Each row was made from one small tree. Brackets hold a mark, then the marks that hang from it, in alphabetical order. Every link used is in the known rows. Write each row's tree.
Known rows
{vunun gosu {gumom bidut kamil lafa} nuvam}: [-0.12  0.03 -0.01  0.00  0.15 -0.12 -0.40 -0.11 -0.29 -0.25 -0.09 -0.13
  0.18  0.09 -0.35 -0.16 -0.07 -0.03  0.15 -0.33  0.04 -0.14 -0.10]
{kamil {gumom bidut vunun}}: [-0.04 -0.04 -0.03  0.32  0.23  0.01 -0.24 -0.16 -0.06 -0.17 -0.09  0.01
  0.11  0.08 -0.18  0.01 -0.04 -0.15 -0.03 -0.07  0.07 -0.23 -0.04]
{gumom bidut {lafa bipimu} {vunun {gosu neloti}}}: [-0.03  0.05 -0.03  0.02  0.33  0.07 -0.29 -0.18 -0.08 -0.05  0.45  0.00
  0.57  0.09 -0.19 -0.03  0.16 -0.14  0.21 -0.48  0.10 -0.18 -0.04]
{nuvam {vunun {gumom kamil {lafa bipimu {gosu neloti}}}}}: [-0.07  0.11 -0.01 -0.26  0.30 -0.10 -0.29 -0.25 -0.05 -0.13  0.02 -0.08
  0.48  0.09 -0.10  0.06  0.07 -0.10  0.14 -0.83  0.12 -0.06  0.07]
{bipimu {lafa gumom}}: [-0.08  0.03 -0.01  0.00  0.03  0.02 -0.08 -0.23 -0.01 -0.08  0.50  0.19
 -0.03 -0.08 -0.14  0.04 -0.14 -0.09  0.15 -0.12  0.18 -0.09 -0.02]
{lafa {gosu neloti {vunun nuvam}} {gumom kamil}}: [-0.02 -0.15  0.03 -0.21  0.19 -0.14 -0.23 -0.22 -0.03 -0.10 -0.03  0.20
  0.15  0.04 -0.17  0.10  0.08 -0.10  0.10 -0.53  0.16 -0.05  0.13]
{kamil {gumom bidut {lafa bipimu {gosu neloti}} vunun}}: [ 0.01  0.08 -0.01  0.10  0.29  0.01 -0.32 -0.24 -0.05 -0.11  0.21 -0.01
  0.54  0.06 -0.20  0.03  0.15 -0.15  0.10 -0.45  0.13 -0.18  0.00]
{lafa bipimu {gosu neloti} gumom}: [-0.03 -0.02  0.06 -0.18  0.18 -0.01 -0.09 -0.32  0.06  0.07  0.30  0.14
  0.27 -0.13 -0.08  0.07  0.05 -0.13  0.18 -0.45  0.21  0.00  0.04]
{lafa bipimu {gosu {vunun {gumom bidut} nuvam}}}: [-0.11  0.07  0.00  0.02  0.28 -0.08 -0.32 -0.24 -0.11 -0.10  0.06 -0.18
  0.05 -0.07 -0.29 -0.02 -0.03 -0.09  0.15 -0.50  0.14 -0.18  0.06]
{vunun {gosu {lafa bipimu} neloti} {gumom bidut} nuvam}: [-0.03  0.02  0.01 -0.09  0.28 -0.04 -0.36 -0.17 -0.16  0.08  0.20 -0.05
  0.18 -0.03 -0.44 -0.05  0.08 -0.17  0.35 -0.65  0.14  0.02 -0.10]
{neloti {gosu {vunun {gumom kamil} nuvam}}}: [-0.08 -0.04 -0.06 -0.11  0.21 -0.22 -0.33 -0.09 -0.20 -0.15 -0.15  0.01
 -0.01  0.07 -0.27 -0.05  0.00 -0.04  0.04 -0.63  0.11 -0.08  0.00]
{nuvam {vunun {gosu {lafa gumom}}}}: [-0.08 -0.03  0.03 -0.23  0.22 -0.04 -0.15 -0.18  0.04 -0.01  0.15  0.05
  0.22  0.04 -0.20  0.12 -0.10 -0.12  0.36 -0.43  0.16  0.08  0.00]
{neloti {gosu {lafa bipimu} {vunun {gumom bidut} nuvam}}}: [-0.04  0.07 -0.08 -0.08  0.28 -0.10 -0.40 -0.14 -0.13 -0.03  0.26 -0.08
  0.24  0.03 -0.37 -0.06  0.07 -0.09  0.33 -0.68  0.16 -0.10 -0.02]
{nuvam vunun}: [-0.08  0.01  0.01 -0.06  0.16 -0.05 -0.09 -0.15  0.05 -0.03 -0.13  0.07
  0.13  0.06 -0.04  0.07 -0.12 -0.10  0.08 -0.26  0.11 -0.09  0.02]
{gosu {lafa bipimu {gumom bidut kamil vunun}} neloti}: [ 0.01 -0.11 -0.06 -0.02  0.35  0.07 -0.28 -0.26  0.04 -0.19  0.44  0.14
  0.62  0.17 -0.09  0.04  0.28 -0.19  0.23 -0.45  0.12 -0.18  0.08]
{gumom bidut kamil lafa}: [-0.05  0.01 -0.03  0.04  0.11  0.00 -0.25 -0.12 -0.09 -0.25  0.09  0.03
  0.43  0.18 -0.07 -0.11  0.00 -0.05  0.03 -0.02  0.04 -0.26 -0.01]
{gumom kamil}: [-0.07 -0.09  0.02 -0.03  0.15 -0.04 -0.12 -0.13 -0.05 -0.16 -0.03  0.07
  0.11  0.07 -0.05 -0.06  0.01 -0.08 -0.06 -0.17  0.07 -0.12  0.01]
{gumom bidut kamil}: [-0.07 -0.06 -0.01  0.09  0.15 -0.02 -0.20 -0.14 -0.05 -0.21 -0.04  0.07
  0.22  0.09 -0.05 -0.07 -0.03 -0.09 -0.03  0.02  0.06 -0.24  0.02]
{neloti {gosu lafa}}: [ 0.01  0.00  0.01 -0.22  0.09 -0.11 -0.19 -0.09 -0.01  0.07  0.18  0.13
  0.28  0.01 -0.19 -0.05  0.03 -0.09  0.19 -0.32  0.16  0.01 -0.06]
{vunun {gumom bidut}}: [-0.06 -0.01 -0.02  0.14  0.15  0.00 -0.24 -0.17 -0.08 -0.03 -0.01 -0.06
 -0.04  0.01 -0.20 -0.05 -0.16 -0.12  0.06 -0.05  0.07 -0.18 -0.06]
{vunun {gumom lafa}}: [-0.04  0.03  0.01 -0.03  0.13 -0.01 -0.22 -0.13 -0.10 -0.02  0.12 -0.10
  0.06  0.07 -0.21 -0.08 -0.10 -0.09  0.10 -0.29  0.07 -0.09 -0.10]
{nuvam {vunun gosu {gumom kamil}}}: [-0.16  0.00 -0.01 -0.11  0.29 -0.11 -0.22 -0.13 -0.12 -0.16 -0.22 -0.11
  0.01  0.05 -0.18  0.04 -0.13 -0.10  0.07 -0.55  0.07 -0.02 -0.01]
{lafa gosu {gumom bidut kamil}}: [-0.08 -0.06  0.02 -0.03  0.12 -0.07 -0.21 -0.27 -0.01 -0.25  0.01  0.08
  0.31 -0.02 -0.06 -0.01 -0.07 -0.06  0.07  0.03  0.12 -0.21  0.09]
{neloti {gosu lafa {vunun {gumom bidut kamil} nuvam}}}: [-0.03 -0.03 -0.09 -0.11  0.23 -0.17 -0.45 -0.08 -0.17 -0.16 -0.02  0.00
  0.21  0.14 -0.35 -0.05  0.06 -0.08  0.20 -0.53  0.11 -0.14  0.01]
{gumom bidut vunun}: [-0.04 -0.06 -0.03  0.18  0.21  0.02 -0.21 -0.16  0.00 -0.13  0.06  0.03
  0.24  0.09 -0.09 -0.02  0.00 -0.12  0.03 -0.02  0.07 -0.28  0.01]

Which tree is each row?
[-0.04 -0.03 -0.07  0.10  0.21  0.01 -0.31 -0.13 -0.07 -0.33  0.12  0.01
  0.52  0.23 -0.07 -0.09  0.10 -0.07  0.02 -0.10  0.03 -0.34  0.02] => {gumom bidut kamil lafa vunun}
[ 0.03 -0.08  0.06 -0.24  0.20 -0.02 -0.18 -0.08 -0.02  0.18  0.21  0.12
  0.15  0.02 -0.27  0.03  0.07 -0.19  0.22 -0.43  0.13  0.10 -0.08] => {vunun {gosu lafa neloti}}
[ 0.03  0.01  0.01 -0.10  0.15 -0.08 -0.36 -0.14 -0.06  0.01  0.08  0.12
  0.35  0.10 -0.24  0.03  0.04 -0.09  0.18 -0.35  0.12 -0.18  0.05] => {gumom bidut {lafa {gosu neloti {vunun nuvam}}}}
[-0.10  0.09  0.02 -0.16  0.22 -0.07 -0.26 -0.24 -0.12 -0.22  0.18 -0.21
  0.34  0.00 -0.16 -0.10  0.06 -0.05  0.07 -0.55  0.10 -0.10  0.01] => {vunun {gumom kamil {lafa bipimu gosu}}}
[ 0.00 -0.12  0.01 -0.14  0.17 -0.03 -0.20 -0.15  0.01 -0.02  0.23  0.11
  0.08  0.10 -0.27  0.05  0.02 -0.10  0.29 -0.41  0.16 -0.01  0.04] => {gosu {lafa gumom} {vunun nuvam}}
[-0.03 -0.01  0.02  0.14  0.14 -0.08 -0.27 -0.12 -0.15 -0.19 -0.08  0.01
  0.18  0.14 -0.29 -0.06  0.03 -0.07  0.06 -0.38  0.09 -0.10 -0.10] => {kamil {gumom lafa {vunun nuvam}}}
[-0.01  0.06  0.04 -0.14  0.06 -0.07 -0.15 -0.20  0.01  0.07  0.35  0.22
  0.05 -0.12 -0.16  0.07 -0.03 -0.14  0.07 -0.30  0.19 -0.04  0.01] => {bipimu {lafa {gosu neloti}}}
[-0.05  0.17 -0.02 -0.11  0.27 -0.04 -0.34 -0.28 -0.02 -0.01  0.10 -0.08
  0.49  0.04 -0.15  0.07 -0.03 -0.13  0.25 -0.58  0.12 -0.13  0.03] => {nuvam {vunun {gumom bidut {lafa bipimu {gosu neloti}}}}}
[-0.01 -0.01  0.00 -0.08  0.14 -0.04 -0.19 -0.30  0.05 -0.05  0.48  0.25
  0.18 -0.08 -0.15  0.14  0.03 -0.15  0.15 -0.36  0.21 -0.09  0.05] => {bipimu {lafa {gosu neloti} {gumom vunun}}}
[-0.07  0.10  0.00 -0.04  0.22 -0.04 -0.37 -0.17 -0.23  0.02  0.22 -0.08
  0.26  0.01 -0.38 -0.09  0.01 -0.10  0.29 -0.60  0.10 -0.06 -0.13] => {vunun {gosu neloti} {gumom bidut {lafa bipimu}} nuvam}
[-0.05  0.04 -0.01  0.00  0.27 -0.01 -0.34 -0.18 -0.15 -0.08  0.30  0.03
  0.53  0.08 -0.28 -0.07  0.17 -0.10  0.26 -0.57  0.11 -0.15 -0.06] => {gumom bidut {lafa bipimu} {vunun {gosu neloti} nuvam}}
[-0.04  0.06 -0.03  0.15  0.35  0.06 -0.32 -0.17 -0.14 -0.09  0.31 -0.02
  0.46  0.09 -0.28  0.01  0.13 -0.16  0.16 -0.53  0.10 -0.13 -0.09] => {kamil {gumom bidut {lafa bipimu} {vunun {gosu neloti}}}}
[ 0.02 -0.04 -0.09 -0.06  0.43  0.07 -0.35 -0.15 -0.04 -0.06  0.34 -0.05
  0.27  0.18 -0.22  0.04  0.20 -0.21  0.17 -0.66  0.08 -0.15  0.07] => {gosu {lafa bipimu} neloti {vunun {gumom bidut kamil}}}
[-0.13  0.13  0.00  0.01  0.20 -0.04 -0.35 -0.18 -0.25 -0.11  0.21 -0.21
  0.23 -0.02 -0.37 -0.15 -0.06 -0.05  0.28 -0.48  0.10 -0.11 -0.12] => {vunun gosu {gumom bidut {lafa bipimu}} nuvam}
[-0.11  0.02 -0.06  0.07  0.25 -0.07 -0.29 -0.18 -0.07 -0.23 -0.26 -0.06
  0.15  0.14 -0.09  0.03 -0.14 -0.11  0.04 -0.25  0.04 -0.22  0.04] => {nuvam {vunun {gumom bidut kamil}}}
[-0.04  0.01 -0.02  0.12  0.12 -0.06 -0.33 -0.14 -0.10 -0.20  0.05  0.04
  0.40  0.16 -0.20 -0.10  0.03 -0.04  0.14 -0.14  0.07 -0.27 -0.04] => {gumom bidut lafa {vunun nuvam}}
[ 0.00 -0.01 -0.01  0.08  0.40  0.06 -0.31 -0.16 -0.07 -0.02  0.31  0.00
  0.37  0.06 -0.33  0.05  0.19 -0.23  0.22 -0.57  0.13 -0.05 -0.06] => {kamil {gumom bidut {vunun {gosu {lafa bipimu} neloti}}}}
[ 0.02 -0.08  0.08 -0.24  0.15 -0.10 -0.23 -0.07 -0.09  0.15  0.07  0.16
  0.13  0.02 -0.36 -0.01  0.08 -0.15  0.26 -0.51  0.14  0.12 -0.10] => {vunun {gosu lafa neloti} nuvam}
[ 0.00 -0.15  0.00 -0.21  0.25 -0.05 -0.18 -0.22  0.04 -0.07  0.12  0.17
  0.18  0.05 -0.08  0.14  0.07 -0.14  0.06 -0.44  0.14 -0.07  0.15] => {lafa {gosu neloti vunun} {gumom kamil}}
[-0.04 -0.06 -0.01 -0.15  0.31  0.05 -0.25 -0.22 -0.04 -0.09  0.43  0.10
  0.48  0.04 -0.19  0.02  0.16 -0.16  0.31 -0.46  0.14 -0.04  0.02] => {vunun {gosu {lafa bipimu {gumom bidut kamil}} neloti}}
